Each row was made from one small tree. The marks that hang from a mark follow it in brackets, in the order of their numbers. Every link used is in the known rows. Write each row's tree.
Known rows
J_443[J_108[J_276[J_823[J_841 J_906]] J_461]]: [-0.26 -2.00 -0.69 -0.15  3.99 -0.17  0.86 -0.12  5.86  2.69  6.68  0.70
  2.75 -2.78  2.04  2.60  1.34 -2.42  1.96  2.74  0.05 -3.97  3.53]
J_65[J_841[J_823[J_798 J_906[J_691]]]]: [-0.01 -4.61  3.54 -0.79  3.32  1.49 -2.45  1.72  0.09 -0.39  1.79 -1.04
 -0.17 -4.70  1.47  0.44  1.39  3.15  1.90  6.51  0.62 -1.53 -2.38]
J_276[J_108]: [-2.07 -2.77  0.68  1.22  4.24  0.25 -3.20  4.53  1.68  0.14  0.46 -3.86
  0.09  0.74  0.59  2.37  4.03  3.39 -0.89  3.97 -0.61 -0.80 -0.84]
J_798[J_823]: [ 1.78  0.79  0.65  1.57  3.40 -2.32 -4.13  3.17  3.61  2.46  0.97 -0.71
 -1.16 -1.21  2.03  2.99  3.91  5.48 -0.13  1.49 -1.64  0.90 -0.85]
J_823[J_798 J_841 J_906]: [-0.61 -0.91 -1.43  0.17  3.26 -2.54  0.06  2.55 -1.75  3.62  5.08 -3.44
  1.47 -3.02 -0.70  4.67 -3.85  1.21  0.20 -0.26  3.69 -3.51  1.27]
J_461[J_108[J_217 J_276[J_823] J_859]]: [ 7.15  2.15 -1.09  3.01  0.03  3.00 -0.04  0.35  1.03 -0.33  0.42 -0.47
  2.22 -0.65  0.70 -2.16 -1.11  0.65 -1.38 -1.17  1.26 -0.15  2.04]
J_859[J_108[J_217 J_276[J_823[J_841 J_906]] J_461]]: [ 1.88 -2.68 -1.09  0.33  0.23  4.77  2.69 -3.98  3.63  3.65  2.87 -4.12
 -0.06 -2.35  0.59  0.66 -0.08  1.40 -0.46 -0.40  0.79  0.42  3.14]
J_461[J_108[J_217 J_276[J_823[J_798 J_841]]]]: [ 6.55  0.87 -1.12  1.90  0.69  2.35 -0.20 -0.40  0.82  1.28  2.91 -1.63
  2.14 -1.32 -0.32  0.11 -2.07  1.47 -3.13 -2.82  2.04 -1.71  2.67]
J_859[J_108[J_217 J_276[J_823[J_906[J_691]]] J_461]]: [ 1.54 -2.38  0.84  0.20 -0.16  5.54  2.29 -3.12  3.87  1.57  1.74 -3.11
  1.17 -2.33 -0.09  0.53  1.59  0.23 -1.31 -0.34  0.65  1.72  2.01]
J_108[J_217 J_276[J_823[J_841[J_65] J_906]] J_461]: [ 2.90 -1.21 -0.26  2.30  0.01  0.62  2.58 -3.39  4.26  2.23  5.98 -2.26
 -0.76 -0.80  1.77  0.49 -2.40 -0.37  0.56 -2.05  0.76 -0.40  5.84]
J_443[J_108[J_276 J_859]]: [ 2.83 -0.30 -0.92 -0.24  4.01  0.12 -0.97  3.30  3.94  0.17  0.98  1.80
  2.08 -4.45  1.24  1.72  1.91 -3.59  2.67  3.26  0.70 -0.34 -1.20]
J_798[J_823[J_841 J_906]]: [ 0.03  2.52 -1.47  1.88  3.10 -4.66 -1.72  1.46  3.26  4.21  5.11 -1.30
 -0.66 -1.48  0.87  4.98  1.01  5.92 -0.71  2.19 -0.37 -3.22  1.31]
J_906[J_691 J_823[J_798 J_841]]: [-0.23  1.46  0.21 -2.66  0.57 -0.90  0.95  3.97 -0.33 -2.66 -0.49 -2.93
  3.86  0.10 -1.84  4.85  0.59 -0.34 -0.71 -2.50  5.52  0.76  0.42]
J_691[J_906[J_823[J_798]]]: [-0.01 -1.97 -0.57 -0.31  1.73  0.22 -1.22  3.96  3.04  1.28 -0.59 -1.59
  0.71  1.16  0.59  2.56  1.29  4.69  1.86 -1.39  0.74  2.63 -0.38]
J_841[J_65]: [-0.69 -1.80  1.16  1.62  3.48 -1.61 -2.72  5.27  0.17  0.67  0.78 -1.67
 -2.25  0.72 -1.08  1.07  3.59  2.37  0.35  0.68  0.53  3.25 -1.44]
J_859[J_108[J_276]]: [ 1.52 -1.18 -0.80 -1.67  2.54  4.19 -0.74  0.50  2.03  1.49 -0.84 -3.91
 -0.08 -5.05 -2.27 -0.86  4.32  2.59 -0.47  1.57  1.62  3.27 -3.21]
J_276[J_108[J_461 J_859]]: [-2.34 -4.30  0.74  2.23  2.71  1.62 -0.83  2.60  1.58 -0.73 -0.20 -2.74
  1.18  1.09  4.25  0.39  1.94  0.29  1.32  2.72 -0.47  0.00  0.87]
J_841[J_823]: [ 1.89 -1.56  3.35 -2.19  4.17 -0.77 -3.57  2.27  2.59 -0.57  0.62 -0.90
 -1.51 -2.05  1.69 -2.40  2.03  4.06  1.34  4.92  2.50  1.90 -4.14]
J_859[J_108[J_217 J_276[J_823] J_461]]: [ 3.00 -3.75  0.49  0.08  0.52  6.17  1.20 -2.94  3.89  2.51  0.34 -3.60
 -0.29 -2.34  1.44 -0.52  1.84  1.24 -0.19 -0.93  0.13  3.09  1.72]
J_443[J_108]: [-0.32 -2.20 -0.12  0.34  5.48 -0.68 -3.07  4.72  3.42  1.97  2.32  1.07
  1.03 -1.82  2.59  4.33  3.04 -0.68  1.19  3.72 -0.40 -1.04 -1.73]
J_443[J_108[J_217 J_276[J_823[J_798]]]]: [ 5.30 -2.64  0.50  0.42  3.29  0.93 -1.34  2.28  4.53  2.05  2.29  0.59
  1.76 -2.82  0.84  4.55  0.78 -2.78  0.49  0.91 -0.09 -1.18  2.69]
J_276[J_108[J_217 J_461 J_859] J_823[J_841 J_906]]: [-1.50 -3.98 -0.77  3.75  1.11 -0.38  1.98 -0.16  1.93  2.54  3.73 -3.23
  1.57  4.50  2.49  4.12 -1.86  1.05  0.43  2.63 -0.70 -4.98  8.32]
J_108[J_217 J_276[J_823[J_798 J_841 J_906[J_691]]] J_859]: [ 6.27  0.93 -0.79  0.87 -0.50  0.05  2.50 -0.33  0.27  0.31  1.04 -1.16
  2.55 -1.89 -2.18  2.97 -4.20 -2.81  0.78 -1.62  3.71 -0.84  4.63]
J_461[J_108[J_276[J_823]]]: [ 3.92  1.90 -0.42  0.95  2.17  2.25 -1.64  1.30  1.53  0.20  2.53 -1.35
  2.56 -1.74 -1.31 -2.53  2.67  2.93 -2.05  0.24  1.30 -1.07  0.35]

Write each row's tree
[-3.68  1.68 -0.47  0.88  2.27 -4.11  0.40  3.07 -0.36  0.59  5.37 -1.01
  0.31  1.19 -3.53  4.77  0.37  1.29 -1.34  1.36  2.92 -2.02  0.06]  J_823[J_841[J_65] J_906[J_691]]
[ 0.91 -6.88  0.62  2.46  1.09  0.74  0.98  1.00  0.12  1.72  0.47 -3.28
  1.98  4.58  2.54  4.69 -2.09 -0.64  0.44 -0.31  0.48 -2.60  8.01]  J_276[J_108[J_217 J_461 J_859] J_823[J_798 J_841]]
[-0.92 -4.26  0.99  4.31  1.22  0.94  0.98  0.91  2.27  1.60  2.43 -3.30
  1.66  3.79  3.15  2.49 -0.19  0.73  0.61  2.91 -1.75 -3.29  7.62]  J_276[J_108[J_217 J_461 J_859] J_823[J_906]]
[ 2.02 -3.57 -0.24  2.80  2.57  1.55 -0.13  1.31  4.18  1.50  1.27  2.29
  0.88 -0.70  8.07  3.35 -1.64 -4.51  2.70  0.75 -1.05  0.18  1.17]  J_443[J_108[J_217 J_461 J_859]]
[ 0.43  0.96  1.85 -2.18  0.55  0.55 -0.07  5.15  0.21 -3.52 -1.82 -3.01
  4.06 -0.77 -1.24  3.24  2.19 -0.61 -0.57 -2.17  4.56  2.55 -0.30]  J_906[J_691 J_823[J_798]]
[-1.89  2.72  0.05 -1.49  0.38 -2.46  0.82  4.28  0.82 -3.03  0.23 -2.08
  1.84  2.50 -2.78  3.85  3.16  1.03 -0.69 -0.98  4.15  1.53  0.27]  J_906[J_691 J_823[J_841[J_65]]]
[-2.24 -0.64  0.75  0.41  2.01 -3.80  0.98  3.79 -2.13  0.84  4.81 -1.86
  1.63 -0.15 -4.36  5.94 -1.50 -0.56 -2.07 -1.30  4.24 -2.18  1.44]  J_823[J_798 J_841[J_65] J_906[J_691]]
[ 6.98  2.91 -1.61  3.18  0.07  3.10 -0.03 -0.05  1.16 -0.90  0.43 -0.43
  1.67 -2.76  2.01 -2.58 -2.24  0.04 -1.71 -1.88  1.57  0.68 -0.57]  J_461[J_108[J_217 J_276 J_859]]
[ 1.31 -3.43  0.29 -0.78  3.38 -1.49 -2.12  3.53 -1.50  3.26  1.33 -2.51
  1.60  1.35 -1.57  4.23  0.46  2.51  1.28  0.18  2.57 -1.08  2.98]  J_276[J_823[J_798 J_841]]
[-1.62  2.92  0.20  1.91  2.18 -5.66 -1.05  2.46  2.89  1.95  4.81 -0.09
 -0.53  0.87 -2.07  5.71  2.82  4.50 -2.40  1.27  0.17 -2.24  1.35]  J_798[J_823[J_841[J_65] J_906[J_691]]]
[-1.24  3.22 -0.55 -2.31  0.49 -1.12  0.55  3.13  1.25 -2.74 -0.12 -2.28
  2.78  1.08 -1.24  3.87  2.02  1.13 -0.17 -0.36  4.59  0.86 -0.69]  J_906[J_691 J_823[J_841]]
[-1.17 -0.55  5.11 -0.65  3.18 -3.38 -1.37  3.26  2.19 -2.11  3.43 -0.16
 -1.42 -0.13 -2.75 -1.07  3.19  2.45 -1.05  4.71  2.75  0.88 -2.28]  J_841[J_65 J_823[J_906[J_691]]]
[ 1.59 -2.11  3.84 -1.60  3.83 -1.39 -1.79  2.39  1.33  0.54  3.05 -2.26
  0.20 -4.12  0.57 -1.15 -0.88  2.53  0.64  3.70  3.52 -0.70 -1.66]  J_841[J_823[J_798 J_906]]
[-1.51 -1.64 -0.60  1.17  3.07 -3.94  0.54  3.73 -2.01  3.22  5.47 -3.30
 -0.11 -1.30 -2.83  4.63 -2.50  0.99 -0.67 -0.93  3.34 -2.38  2.45]  J_823[J_798 J_841[J_65] J_906]
[ 1.21 -1.96 -0.98 -2.16  2.30  2.69  0.99  0.08  0.84  3.51  1.59 -4.71
  1.58 -3.79 -4.78  1.25  2.57  2.44 -0.72  1.17  2.68 -0.41  1.55]  J_859[J_108[J_276[J_823[J_798 J_841 J_906]]]]
[-0.95 -4.75  0.98  3.47  2.26  2.39 -1.28  0.95  3.34  0.55  1.60 -3.54
 -0.64  1.52  5.56  2.22  0.59  1.45 -1.07  0.89 -1.71  0.01  1.51]  J_276[J_108[J_217 J_461]]
[-1.54  0.09 -0.25 -0.65  2.42 -2.43  0.48  2.50 -1.73  1.28  4.54 -2.07
  2.94 -1.82 -2.28  5.96 -2.86 -0.46 -1.21 -0.52  4.63 -3.09  0.24]  J_823[J_798 J_841 J_906[J_691]]
[ 3.66 -4.98  0.95 -0.23  0.30  6.47  1.46 -2.54  2.95  2.52 -0.04 -3.98
  0.48 -3.05  0.94  0.05  0.87  0.20 -0.55 -2.24  0.94  3.07  2.43]  J_859[J_108[J_217 J_276[J_823[J_798]] J_461]]
[ 3.17 -1.56  0.34 -0.08  0.92  2.37  1.09 -0.84  2.66 -0.33  0.27 -0.91
  2.18 -2.28  2.26 -3.17  0.79 -1.79  4.23 -0.06  1.60  2.43  2.76]  J_108[J_276[J_823] J_461 J_859]
[-1.68 -4.07  1.96  2.52  1.47 -2.56  0.64  3.59 -0.23  1.37  3.72 -3.63
  1.76  5.45 -4.57  8.05  0.79  1.28 -3.91  1.02  0.89 -5.04  7.64]  J_276[J_108[J_217] J_823[J_798 J_841[J_65] J_906[J_691]]]
[ 6.15 -1.87  0.26  2.09 -0.70  3.38  1.88 -2.49  3.34  0.08  0.06 -0.77
  0.65 -1.42  4.22 -1.71 -2.42 -2.55  3.34 -2.08  0.76  2.96  4.14]  J_108[J_217 J_276[J_823] J_461 J_859]
[ 5.41 -0.98  0.44 -1.02  1.71  0.94 -0.35  2.48 -0.10 -0.22 -1.62 -1.72
  2.56 -3.15 -2.41 -0.98  0.71 -1.28  3.26 -0.11  3.05  2.00  2.09]  J_108[J_276[J_823[J_798]] J_859]
[ 5.89  2.09 -0.02  1.61 -0.43  0.88  1.46 -0.07  1.78 -0.65  0.24 -0.76
  1.77 -1.67 -1.32  0.84 -1.51 -1.74  1.26  0.35  1.99  0.70  3.13]  J_108[J_217 J_276[J_823[J_906[J_691]]] J_859]
